What can hang from each mark
dapop: kamora lome
laro: lome
lome: dapop laro pora
fufu: zuzeseb
zuzeseb: kamora
kamora: dapop mafi zuzeseb
mafi: kamora

Known rows, with every way that one mark hangs from another
fufu(zuzeseb(kamora(dapop(lome(pora))))): [ 10.3  13.2  20.5   0.2   7.3   7.4  -4.0   2.4   4.7 -14.3  -2.5   1.1
 -14.9 -11.8   0.6  11.8  13.3  -7.4 -20.9 -49.0  11.5 -37.3   6.0   4.5
  -4.8   6.3   0.6   3.3]
kamora(dapop mafi zuzeseb): [ -1.7  -3.0   8.0  -1.5 -15.7  12.2 -12.5   6.1  -5.6 -16.0  -8.0  -4.2
   3.9  -9.2  20.3  -3.4  36.1  -4.1   0.2  -9.9   7.8 -44.1  61.3   9.8
 -22.8 -13.6 -13.4  -2.7]
kamora(dapop(lome)): [  3.2 -21.7  16.6  -5.4   1.2  -6.9  -0.9   4.7  -0.9 -10.8  -1.1  -2.1
  -9.7   2.6  14.9   7.8  30.5  -5.1 -11.8 -32.9  -1.0  -5.2  14.8   1.9
  -6.1  -0.6  -9.8   1.6]
zuzeseb(kamora(dapop(lome(laro pora)) mafi)): [  6.1   2.2  10.0   4.1  14.7 -20.9 -16.4   1.6  -8.7 -15.8   3.6  -4.5
 -16.8   0.3  16.7  12.6   8.3 -11.0 -13.7 -43.1  10.0 -56.1  32.5   3.8
 -12.7  -2.5  10.5  -6.4]
zuzeseb(kamora(mafi)): [  0.0  10.4  -8.6  -0.7   2.2   2.4 -21.5   9.7  -4.6 -12.5  -4.3   0.9
  -2.2  -4.2   5.5  18.4  -6.5  -0.5  -3.9   4.4   4.8 -27.5  13.9   1.4
  -9.4  -5.2  11.7  -2.5]
kamora(dapop(lome(laro pora)) mafi zuzeseb): [  1.9  -8.0  17.4   6.7  -1.5 -10.1  -9.6  -6.6  -8.3 -13.7   0.1  -5.7
 -13.2  -1.4  21.2  -6.6  42.4 -15.8  -5.4 -40.7   7.9 -65.1  48.9   9.0
 -17.6  -4.0  -6.5  -7.9]
dapop(lome): [  1.2 -17.4   7.6  -2.6   5.1  -6.4  -1.6  -1.1  -0.4  -4.2   0.3   3.1
  -8.6   4.9   6.6   7.2  14.9  -5.6 -10.2 -13.4  -5.8   4.3  -8.8  -0.4
   0.8   4.3   0.0   1.2]
zuzeseb(kamora(dapop(lome(pora)) mafi)): [  7.3  -3.0   6.2   3.7   7.6   1.4 -15.0  10.0  -7.6 -18.5  -3.3  -6.6
 -17.7  -4.4  19.1  15.2  16.1  -9.0 -16.2 -39.6  10.9 -39.9  28.8   3.8
 -15.8  -4.2   5.7  -1.7]
fufu(zuzeseb(kamora(dapop))): [  5.1  17.5  13.8  -7.7  -1.5   3.9  -9.9   6.5   7.3 -11.4  -5.1   4.0
  -0.7 -14.1   1.5  17.7  -3.7   1.5  -8.7 -19.6   9.7 -34.0  15.2   4.5
  -6.2  -1.4  -3.1   3.6]
fufu(zuzeseb): [ 0.0 11.0 11.2 -1.3 -4.7  2.5  2.2 -5.3  8.8  0.8 -4.2  5.5  3.7 -9.8
 -8.0  3.2  8.6 -0.2  1.9  1.6  2.1 -9.0 -6.2  2.9  0.2  2.4 -1.1  7.4]
fufu(zuzeseb(kamora(dapop(lome(pora)) mafi))): [  7.2  10.0  15.6   3.5   2.6   6.6 -12.2   4.1   1.3 -19.2  -7.0  -2.0
 -15.4 -15.0  10.5  15.7  23.7  -9.5 -15.2 -36.4  12.4 -47.7  22.7   6.3
 -15.1  -2.9   5.9   6.0]
lome(dapop(kamora(mafi zuzeseb)) laro pora): [  1.2  14.9  10.2   8.7   1.2 -31.6 -12.4 -18.5  -4.9  -5.7   3.0  -4.4
  -8.7  -2.8   0.0 -24.8  17.4 -16.5  -5.1 -22.9  14.5 -88.2  41.9   3.5
  -5.9   0.1   7.4 -10.6]
mafi(kamora(dapop(lome) zuzeseb)): [  5.3  -6.0  10.1  -3.5  -3.8  -3.9  -8.5   2.4  -3.5 -16.4   5.3   1.3
 -17.4   0.8   4.6   5.4  19.6  -7.7 -19.0 -25.8   7.0 -24.8  35.6   6.1
 -17.8  -3.6 -20.8  -2.6]
laro(lome(dapop(kamora(mafi zuzeseb)) pora)): [  2.7 -10.9   9.9  13.9  -5.2   3.9 -12.4 -11.4  -5.2  -6.1  -3.5  -6.1
  -2.8 -15.9  -1.3 -23.4  53.0 -17.8 -15.2  -8.6  10.1 -70.0  32.4  -0.4
 -15.2  -1.8  13.7  -3.0]
mafi(kamora(dapop(lome(laro)))): [  5.4  -8.0   9.9  -1.9  15.9 -36.8  -7.7  -2.5  -3.2 -10.7  13.7   0.7
 -20.5   9.2   5.1  10.5   1.9  -6.9 -10.9 -24.8   3.4 -16.7  17.8   0.9
  -9.3  -1.4  -4.6  -1.5]
dapop(kamora): [ -0.8   9.6   5.1   2.4  10.1 -11.7  -8.2  -0.5   6.3   4.3   0.0   3.3
  -8.7   3.7   7.2  -4.4  -8.6  -1.1  -6.3 -11.4   2.1 -16.0   0.9   0.3
  -1.1   1.7   2.3  -1.2]
kamora(dapop(lome(laro pora)) zuzeseb): [  6.2  -3.4  20.8   3.1   2.6 -12.7  -1.3  -8.2  -5.0  -6.5   5.0  -2.3
 -13.3   1.5  13.1 -11.8  27.2 -14.0 -12.7 -45.6   6.9 -53.4  33.8   6.8
  -7.8   3.6 -10.1 -10.4]
lome(dapop(kamora) laro pora): [  3.9   8.7  10.0   7.3  15.6 -46.1   0.8 -19.4   0.5   5.3   9.2  -3.3
 -10.5   4.2  -9.6 -22.7 -11.6 -12.1  -5.8 -26.0  11.1 -51.4   3.7  -3.0
   9.6   7.8  13.7  -8.2]
fufu(zuzeseb(kamora(dapop mafi))): [  1.8  15.6   9.5  -4.7  -5.6   4.7 -19.6   8.8   4.7 -19.6  -8.9   1.2
   0.4 -16.4  10.1  22.9  13.8  -0.7  -4.1  -7.9  10.7 -43.1  31.9   6.7
 -17.8  -8.2   0.8   6.0]

Rows
[ -2.3  -2.2   8.8   0.6   7.6 -50.9 -15.7 -13.7  -0.8  -5.1   4.2  -2.5
  -7.3   5.8   3.9  -5.7   5.4 -10.1  -0.8  -7.0   4.8 -54.7  20.9  -0.5
  -3.0  -3.2  11.7  -3.8]	lome(dapop(kamora(mafi)) laro)
[  5.9  -3.0  14.4 -10.1  15.6 -29.3 -16.1   4.6  -1.1 -11.4   5.6   3.8
 -14.0   4.4  11.3  19.0   1.5  -5.8 -16.1 -36.0   1.8 -41.2  13.7   2.0
  -2.5   5.1   4.5  -6.6]	zuzeseb(kamora(dapop(lome(laro))))
[ -2.0  -1.8   7.8   0.5 -11.3 -18.2 -17.2  -7.9  -1.9 -11.5  -5.9  -1.1
  -3.5  -4.4   4.4 -11.6  25.6 -11.0  -8.0  -5.6   8.2 -60.1  39.5   3.4
  -9.7  -5.5  -3.3  -5.5]	lome(dapop(kamora(mafi zuzeseb)))
[ -0.1  11.3  14.2  11.2  11.5 -24.5 -17.5 -11.4  -1.7  -4.4   1.1   3.4
 -19.5   5.1  16.7 -12.0  26.5 -17.5 -11.9 -33.5   4.6 -73.4  30.4   7.0
 -11.6   2.9   4.0  -8.9]	dapop(kamora(mafi zuzeseb) lome(laro pora))
[  6.9 -12.0   9.5  10.0   9.9  -7.5  -0.7 -11.7  -1.2   4.8   3.4  -5.5
  -5.6  -9.7  -8.9 -22.2  24.9 -11.8 -19.9 -16.7   7.5 -32.8  -4.7  -8.2
  -0.6   6.7  18.1   0.4]	laro(lome(dapop(kamora) pora))
[ -1.5  -6.3   5.7   1.0   0.4 -27.9 -12.0  -5.0  -0.1  -8.2  -3.7  -3.6
  -5.8  -0.5   5.2  -7.8  15.0  -7.4  -5.0  -5.1   6.2 -36.2  21.7  -1.0
  -4.5  -4.8   6.5   0.7]	lome(dapop(kamora(mafi)))
[  9.3  15.0  20.8  -1.3  15.5 -16.6  -6.7  -5.0   5.1  -9.6   3.2   4.6
 -16.2  -6.1   1.1  11.7   7.1 -10.4 -15.3 -47.7  11.3 -54.5   4.6   4.7
  -2.1   8.5   6.6  -1.0]	fufu(zuzeseb(kamora(dapop(lome(laro pora)))))
[  2.8 -11.8  14.1   8.8   9.5 -21.1  -5.5  -4.1  -6.8  -9.6   1.6  -8.2
 -16.3   1.9  22.4  -0.5  32.2 -12.5  -4.5 -37.3   5.7 -41.8  31.4   3.4
 -14.0  -5.0   3.4  -2.2]	kamora(dapop(lome(laro pora)) mafi)
[  9.4   3.9   9.7   7.0   0.2   3.2  -1.7  -1.3  -6.0 -12.7   6.2  -2.9
 -23.3  -2.9   1.6  -5.5  10.9 -11.3 -20.6 -36.4  13.5 -31.7  34.5   5.1
 -16.1  -1.9 -14.2  -3.6]	mafi(kamora(dapop(lome(pora)) zuzeseb))
[  0.9   4.2  14.0  -2.9  -5.3 -18.1  -9.4 -10.2   1.7  -4.1  -1.7   3.1
  -3.7  -2.1  -6.2 -16.6   9.7  -9.2 -12.5 -17.2   7.6 -51.9  23.4   1.6
  -0.2   2.8  -4.4  -7.1]	lome(dapop(kamora(zuzeseb)))
[  2.9 -22.3  10.2   1.2   5.8 -12.9  -7.0  -7.2   2.5   3.8   1.5  -0.3
  -0.4  -5.9  -5.5 -10.1  33.3  -9.2 -17.0  -5.0   0.1 -30.2  -5.2  -7.6
  -2.2   3.6  13.4   2.3]	laro(lome(dapop(kamora)))
[  3.9   7.6  14.4   8.9  25.6 -36.0  -5.2 -10.7   3.6   5.5   6.5   3.8
 -23.7  11.9   7.4 -12.1  -1.9 -12.7 -13.8 -39.5   2.5 -37.1  -7.2  -0.2
   4.2  10.6  10.2  -5.4]	dapop(kamora lome(laro pora))
[  3.4  11.1   3.3  -1.5  -7.3   1.6  -7.8   4.3  -2.8 -11.2   4.3  -0.7
  -8.2  -6.8   0.7  -2.6  -3.3  -2.4  -8.5  -9.3  12.3 -28.4  43.3   6.0
 -17.9  -7.3 -19.4  -3.3]	mafi(kamora(dapop zuzeseb))
[  3.3  17.6  14.2   6.7   6.3 -34.7  -3.5 -21.7  -0.6   1.2   5.5  -1.1
  -9.1  -0.5 -10.8 -28.4   3.5 -14.9  -9.9 -27.2  14.2 -74.5  21.9   1.6
   4.5   7.2   3.8 -13.7]	lome(dapop(kamora(zuzeseb)) laro pora)
[  7.9   7.1  13.8   5.9   7.8 -21.4  -3.3  -8.3  -6.3  -9.6  12.4  -0.8
 -24.5   1.4   0.2  -7.0   7.2 -14.0 -16.1 -39.7  13.4 -47.9  35.7   5.8
 -12.7   1.3 -10.8  -7.9]	mafi(kamora(dapop(lome(laro pora)) zuzeseb))
[  4.3  -1.7   8.5   6.9  16.0 -24.0   3.8 -12.5  -2.5   2.5   8.5   0.4
 -15.2   6.8   2.7  -5.1   5.4 -12.0  -8.2 -28.3   1.5 -20.1  -9.6  -0.6
   4.9   9.0   8.3  -4.2]	dapop(lome(laro pora))
[  5.3  -1.1   5.6   6.0   5.4 -33.2   9.1 -19.5  -6.3   1.5   8.0  -8.4
  -4.9  -0.7 -19.3 -18.6  -3.9 -10.9  -0.2 -16.0   9.9 -31.4   3.8  -2.9
  11.1   6.1  10.4  -7.2]	lome(dapop laro pora)
[  2.5   2.3  20.3  -7.9   7.6 -25.5 -23.1   1.3   3.9 -19.2  -1.8   5.5
  -9.6  -5.6  13.8  29.6  25.7  -8.8  -9.1 -30.5   5.1 -57.5  26.6   6.6
 -13.0  -3.6   6.0   2.2]	fufu(zuzeseb(kamora(dapop(lome(laro)) mafi)))
[  3.5 -11.1   7.0  -6.3   5.0  -4.1 -22.0  14.6  -4.7 -22.1  -5.7  -3.1
 -13.6  -1.8  20.7  26.2  23.1  -5.2 -15.2 -27.1   4.4 -31.7  29.7   3.7
 -16.3  -6.6   2.1  -0.1]	zuzeseb(kamora(dapop(lome) mafi))
[ 10.0   5.3  13.6   0.3  19.3 -22.1  -8.0   0.2  -4.3  -9.1   8.0  -0.4
 -18.3   1.3   7.6   7.9  -4.9  -8.9 -18.1 -54.0   8.7 -47.0  11.8   1.9
  -1.6   6.8   8.4  -9.2]	zuzeseb(kamora(dapop(lome(laro pora))))
[  6.5  11.3  19.3   1.6  11.7 -14.9 -14.8  -2.2   0.8 -16.9  -0.3   0.9
 -15.9  -9.5   9.9  16.0  23.8 -12.0 -10.6 -40.0  11.2 -65.2  24.7   6.4
 -11.5  -1.1  11.1   1.6]	fufu(zuzeseb(kamora(dapop(lome(laro pora)) mafi)))
[  2.0   5.0  -1.8  -3.3  -0.9   0.6 -20.4  14.8  -5.6 -18.8  -5.7  -3.3
  -2.7  -8.4  18.0  17.3   3.2   0.2  -5.5 -10.7   8.3 -36.0  36.8   4.2
 -17.5 -10.6   2.2  -1.3]	zuzeseb(kamora(dapop mafi))
[ -1.5 -14.9  19.9  -3.4  -4.4 -17.6 -17.2  -1.8  -5.7 -16.0  -0.7  -0.2
  -8.3   1.7  23.9   6.0  48.4 -12.7  -5.2 -27.7   2.9 -60.6  52.3   9.2
 -19.0  -7.6 -10.6  -5.9]	kamora(dapop(lome(laro)) mafi zuzeseb)
[  3.1 -14.2  12.7   8.8   1.1   1.5  -2.7   3.0  -7.8 -12.8  -3.9 -11.1
 -16.3  -2.8  25.1  -0.7  35.5  -9.8  -8.1 -35.3   6.7 -24.4  31.0   3.9
 -17.6  -6.5  -3.0   1.9]	kamora(dapop(lome(pora)) mafi)
[ -5.1  10.4   5.2   2.2  -4.1  -0.4 -21.8   0.3   1.5  -6.5  -6.4   3.1
  -5.5  -2.4  17.3  -6.9  17.6  -6.0  -3.9  -3.6   5.8 -52.2  37.8   7.5
 -16.6  -6.3  -3.6  -3.9]	dapop(kamora(mafi zuzeseb))
[  4.0  11.8  11.5   6.1  -2.6 -10.6  -1.2 -14.2   0.7  -2.1   1.8  -2.7
  -9.5  -7.0  -8.1 -27.5   7.9 -12.6 -14.3 -26.8  13.3 -54.6  22.3   1.4
   0.7   5.1  -1.9  -9.1]	lome(dapop(kamora(zuzeseb)) pora)
